Each row was made from one walk, in order. Every step used is in the known rows, and no mark comes twice. Write each row's walk.
In the rows, 100 means zero.
Known rows:
Z, A, Y, K: 78  94  90  108  114  153  121  127  77  128  96  85  94  65  115  60  130  97  100  63  90  109  117  120  77  72  78  102  155  103  112  103  100
Q, Y: 85  91  100  93  111  105  96  110  73  107  101  107  105  70  79  108  103  82  102  86  96  98  95  79  110  57  92  109  109  103  113  92  114
Q, V, S: 101  98  126  107  112  79  85  114  117  118  115  121  92  86  114  86  110  106  105  102  135  98  98  43  108  74  82  97  103  94  115  66  107
A, P: 100  94  99  120  105  86  100  119  106  110  101  102  99  95  103  114  113  108  108  92  113  102  116  90  101  59  84  92  96  98  121  85  74
U, S: 92  86  120  96  119  105  72  108  75  114  114  106  90  98  97  106  111  87  107  97  112  97  116  75  135  50  95  112  129  92  118  91  90
Z, A, M: 99  85  96  115  113  127  95  116  77  121  93  76  94  76  109  100  134  87  94  70  108  99  135  109  104  67  80  75  136  106  106  85  87
P, K: 93  82  112  104  115  82  118  113  119  97  99  97  118  96  95  106  123  110  120  93  96  91  107  92  102  60  81  95  113  107  120  116  92
P, K, Z, A: 92  86  143  97  125  105  103  118  107  107  75  85  120  89  117  92  121  98  112  73  85  97  92  96  104  75  83  79  124  114  122  114  72
A, Y, K, Z: 89  105  95  85  107  128  105  122  60  111  81  106  102  59  109  48  128  92  105  85  93  96  91  97  91  90  100  116  127  95  118  81  92
M, A, Y, K, Z: 97  112  96  101  105  118  116  124  76  114  74  102  101  57  119  40  126  83  103  83  87  106  85  137  91  99  109  109  135  82  112  104  93
C, A, Y, Q: 75  59  88  89  130  109  82  108  88  121  98  106  119  80  141  120  104  75  113  86  91  106  71  92  121  94  70  115  110  128  111  99  85
V, S: 102  85  125  113  126  90  86  111  119  116  102  105  94  83  105  93  112  102  106  74  128  104  104  50  116  58  83  98  112  104  113  80  96
K, Y, A, M, S: 91  69  66  127  90  119  70  138  72  83  71  95  90  82  137  118  129  78  95  88  121  85  119  117  115  93  106  81  132  81  108  96  82
Y, K, Z: 107  84  112  82  110  123  103  115  81  107  83  116  105  65  119  61  130  96  116  83  115  87  106  75  109  75  93  87  126  73  116  76  78
P, K, Z, A, Y, Q: 73  96  117  92  130  114  102  116  80  109  68  89  131  78  129  86  129  91  103  81  63  107  70  116  84  95  80  96  124  132  117  130  65
Y, Q, V: 95  84  101  87  111  89  97  103  87  114  112  132  106  88  127  104  117  92  115  122  117  93  101  71  113  71  73  76  105  75  111  88  78
P, K, Y, Q, V, S: 90  105  110  102  123  72  79  120  118  98  84  124  125  101  138  95  119  118  106  110  135  96  66  44  78  93  75  102  107  117  126  114  94
K, Y, Q, V: 89  92  91  88  109  99  75  118  76  105  91  128  110  98  135  106  104  89  104  116  127  91  84  69  112  77  80  91  108  79  117  102  89
K, Z, A, Y, Q, V: 75  105  115  85  115  118  83  115  60  125  87  110  109  71  141  78  114  78  92  103  85  106  71  98  97  99  84  89  117  101  113  92  74
A, M, S, U: 99  72  74  101  107  89  85  123  90  87  107  91  124  81  99  130  113  81  106  104  94  77  143  117  123  73  80  74  91  105  105  98  97
K, Y, Q, V, S: 95  99  108  99  123  90  61  117  96  111  89  132  105  91  146  94  105  101  98  103  145  101  74  35  103  84  78  99  105  100  119  91  95
A, Y, K, P: 93  99  72  90  104  138  139  124  76  97  88  89  103  67  115  39  107  96  120  72  96  104  99  74  75  77  104  125  141  79  116  101  107
Q, V, S, U: 110  96  124  101  120  67  75  116  132  119  118  110  119  97  99  96  108  108  103  105  118  97  104  49  97  62  72  80  77  114  116  83  118
K, Z: 101  81  128  88  115  98  84  112  87  106  86  106  106  78  108  91  110  81  110  87  106  90  95  75  135  68  97  90  106  85  115  78  80
Z, A, Y: 75  92  105  113  118  128  101  123  83  127  98  77  96  78  105  90  114  84  91  67  79  112  104  119  102  65  83  104  134  116  112  104  101
P, K, Z: 99  87  129  89  117  82  98  113  106  94  81  100  124  91  106  92  122  100  118  95  92  85  87  83  109  77  92  94  105  106  122  102  80
V, S, U: 111  84  125  108  134  80  80  113  131  116  106  93  120  92  92  106  110  103  104  77  109  101  109  60  106  47  73  81  84  124  113  96  108
T, A, Y: 69  94  79  107  112  98  97  104  105  108  101  92  106  82  112  102  120  84  99  95  88  114  92  114  110  68  76  112  125  98  109  86  102
Z, A, P: 95  90  112  125  114  109  100  122  107  123  96  85  95  93  113  113  113  103  100  72  105  110  121  104  96  57  76  79  113  103  122  94  70
C, A, M: 100  59  86  99  115  105  78  111  92  114  99  93  108  79  124  122  118  79  115  83  115  87  111  85  124  95  77  99  114  124  107  68  91
A, Y, Q, V, S: 84  110  100  106  118  87  82  112  93  120  108  123  102  76  126  78  117  101  97  108  115  109  75  63  88  91  79  112  105  115  113  85  98
T, A, P, K, Z: 89  108  108  105  112  61  95  105  139  88  74  99  132  100  127  106  131  110  115  107  96  102  83  100  86  87  72  87  98  105  129  88  57
A, Y, Q: 79  86  83  100  118  107  100  109  72  114  98  105  109  75  113  99  119  84  102  95  88  108  92  102  107  70  80  106  112  106  109  108  86

Which walk is each row?
101  81  126  89  121  144  103  117  80  121  80  97  100  67  129  60  129  89  109  61  107  95  110  89  102  74  83  74  144  80  114  87  72
Y, K, Z, A
77  104  112  111  127  110  85  117  93  135  102  108  97  74  138  78  117  95  89  88  106  118  80  77  82  90  70  98  123  120  111  93  94
Z, A, Y, Q, V, S
86  84  95  98  123  93  95  120  97  90  73  106  130  102  126  116  119  103  113  94  107  95  83  85  99  71  78  96  116  110  121  140  82
P, K, Y, Q
83  101  61  91  107  132  135  107  98  93  86  88  110  71  136  47  115  90  120  82  96  114  89  82  73  79  85  117  151  70  112  92  103
T, A, Y, K, P
98  90  118  101  123  80  81  104  106  118  109  132  101  83  133  92  119  103  109  110  137  100  90  40  104  78  70  81  101  91  112  77  85
Y, Q, V, S
106  97  120  128  99  79  91  124  120  95  63  98  117  99  118  94  148  118  113  96  96  101  87  102  69  89  99  70  97  106  125  100  48
Y, A, P, K, Z
91  112  105  100  110  140  98  124  63  117  73  102  107  57  113  67  123  96  97  71  97  105  93  94  60  88  88  92  121  106  126  80  79
Q, Y, K, Z, A, P
77  92  115  93  128  128  83  113  62  121  72  94  112  68  132  84  116  73  93  74  78  112  77  108  107  84  86  92  125  113  110  104  66
K, Z, A, Y, Q
88  106  91  132  96  84  103  124  107  95  79  97  117  91  86  109  142  116  106  98  85  109  85  107  46  80  93  89  99  125  125  113  87
Q, Y, A, P, K
86  91  104  101  116  91  99  129  107  92  80  94  120  104  106  110  111  107  110  88  105  90  91  88  100  67  87  110  118  112  125  127  101
P, K, Y
96  111  84  127  115  70  108  128  120  95  63  102  129  109  137  114  118  113  104  99  104  110  81  133  75  88  85  88  103  106  126  156  63
M, A, P, K, Y, Q
100  96  131  112  113  110  85  121  95  119  78  90  101  88  123  96  112  95  96  71  100  106  102  96  104  74  87  79  107  103  122  82  56
K, Z, A, P
80  94  122  98  118  130  85  123  70  122  78  83  102  70  114  77  108  76  90  68  75  109  85  109  111  81  98  104  126  115  115  92  87
K, Z, A, Y
99  92  101  141  98  80  108  126  134  100  82  94  110  108  107  110  150  127  113  94  99  105  107  112  59  73  86  71  104  110  122  114  65
Y, A, P, K
84  111  85  105  105  84  111  115  86  119  104  118  101  81  130  84  113  83  96  123  91  112  78  132  97  94  87  97  112  82  107  116  94
M, A, Y, Q, V
90  92  86  87  108  130  114  114  64  110  100  115  104  59  90  75  124  94  108  84  106  94  105  80  84  65  85  108  127  90  115  89  117
Q, Y, K
105  108  73  105  102  129  154  127  90  101  82  87  99  66  126  32  106  87  114  75  88  113  91  113  72  88  110  116  148  66  111  123  106
M, A, Y, K, P
78  81  104  94  128  91  65  113  109  127  104  125  112  78  156  98  102  91  109  101  117  109  53  50  100  118  67  121  100  137  114  75  98
C, A, Y, Q, V, S
87  97  76  101  104  128  120  121  74  117  100  101  97  66  102  62  131  99  108  84  98  102  110  105  84  73  84  117  135  97  114  95  106
A, Y, K
89  104  92  118  108  94  115  123  97  117  97  90  95  78  103  87  109  83  92  87  80  113  94  144  110  74  100  110  122  96  108  116  109
M, A, Y
87  81  108  105  110  106  99  127  87  83  74  84  121  70  134  105  124  87  108  85  87  77  114  125  111  105  89  80  129  110  117  106  64
P, K, Z, A, M, S
72  83  96  104  129  129  101  113  72  127  91  89  104  77  128  100  119  83  95  73  80  117  95  115  100  67  72  92  132  113  106  114  80
Z, A, Y, Q
88  99  116  128  116  94  116  125  127  113  90  79  113  103  111  113  126  123  108  79  93  106  113  116  71  68  71  84  113  124  128  121  70
Z, A, P, K
111  117  119  120  106  58  112  124  129  96  70  97  122  95  117  92  120  110  108  99  88  102  85  132  85  95  98  86  93  104  126  123  64
M, A, P, K, Z
83  102  88  123  110  62  112  106  150  93  94  95  125  107  119  120  134  119  116  106  102  107  100  109  79  73  61  87  105  104  125  103  73
T, A, P, K
98  92  73  118  93  119  80  114  55  106  82  93  97  67  85  98  150  78  90  91  100  101  105  102  80  79  102  79  122  107  102  78  102
Q, Y, A, M
83  98  98  119  125  104  96  129  106  105  65  90  129  109  141  120  120  116  101  78  104  109  90  109  69  76  69  84  115  126  129  145  60
Z, A, P, K, Y, Q
88  95  85  97  114  163  140  128  77  111  83  74  100  66  125  41  109  91  112  56  86  113  103  85  70  75  94  109  159  85  115  110  102
Z, A, Y, K, P
65  91  71  96  123  98  94  92  94  108  95  105  115  82  132  107  128  80  102  100  91  116  82  110  105  71  63  98  123  95  104  97  81
T, A, Y, Q
84  105  106  128  116  102  98  139  117  104  72  77  117  111  121  114  114  119  98  72  100  105  98  111  72  72  81  97  116  130  135  134  81
Z, A, P, K, Y
90  91  70  109  107  95  90  97  99  103  96  91  104  81  115  107  143  83  103  98  115  98  120  103  114  72  70  80  130  91  101  66  89
T, A, M
102  88  74  127  95  121  66  129  72  103  67  86  92  88  114  98  145  85  91  82  123  97  113  102  93  79  104  79  129  98  107  89  89
K, Y, A, M
92  80  103  124  108  100  89  133  113  93  66  94  113  110  116  105  137  106  107  84  105  99  86  98  84  70  97  85  126  104  121  129  85
P, K, Y, A
95  107  78  114  105  119  133  125  90  120  94  99  94  66  111  54  129  93  103  83  91  109  105  144  84  83  94  106  142  82  109  115  109
M, A, Y, K
102  94  91  139  96  104  69  136  100  106  70  98  94  108  119  113  126  104  95  81  123  109  98  97  83  70  101  82  109  92  122  99  74
K, Y, A, P
77  104  126  102  120  112  105  126  93  108  74  78  122  79  110  77  120  94  100  73  63  103  78  119  85  88  92  107  127  135  122  118  88
P, K, Z, A, Y
97  118  92  135  105  68  111  138  129  95  69  91  118  113  117  107  112  116  99  93  105  107  87  136  78  83  96  101  106  108  131  144  87
M, A, P, K, Y
99  107  119  107  108  69  100  121  114  93  76  100  126  97  106  99  123  119  116  98  96  93  92  91  85  86  92  96  86  114  131  99  60
A, P, K, Z
89  109  97  98  126  75  74  113  105  119  110  114  127  85  110  91  116  101  94  114  96  110  82  71  78  77  68  93  77  132  112  98  110
A, Y, Q, V, S, U
88  81  96  110  116  79  79  136  133  97  75  96  133  114  136  137  98  112  118  86  111  95  74  85  89  100  76  119  95  147  138  118  86
C, A, P, K, Y
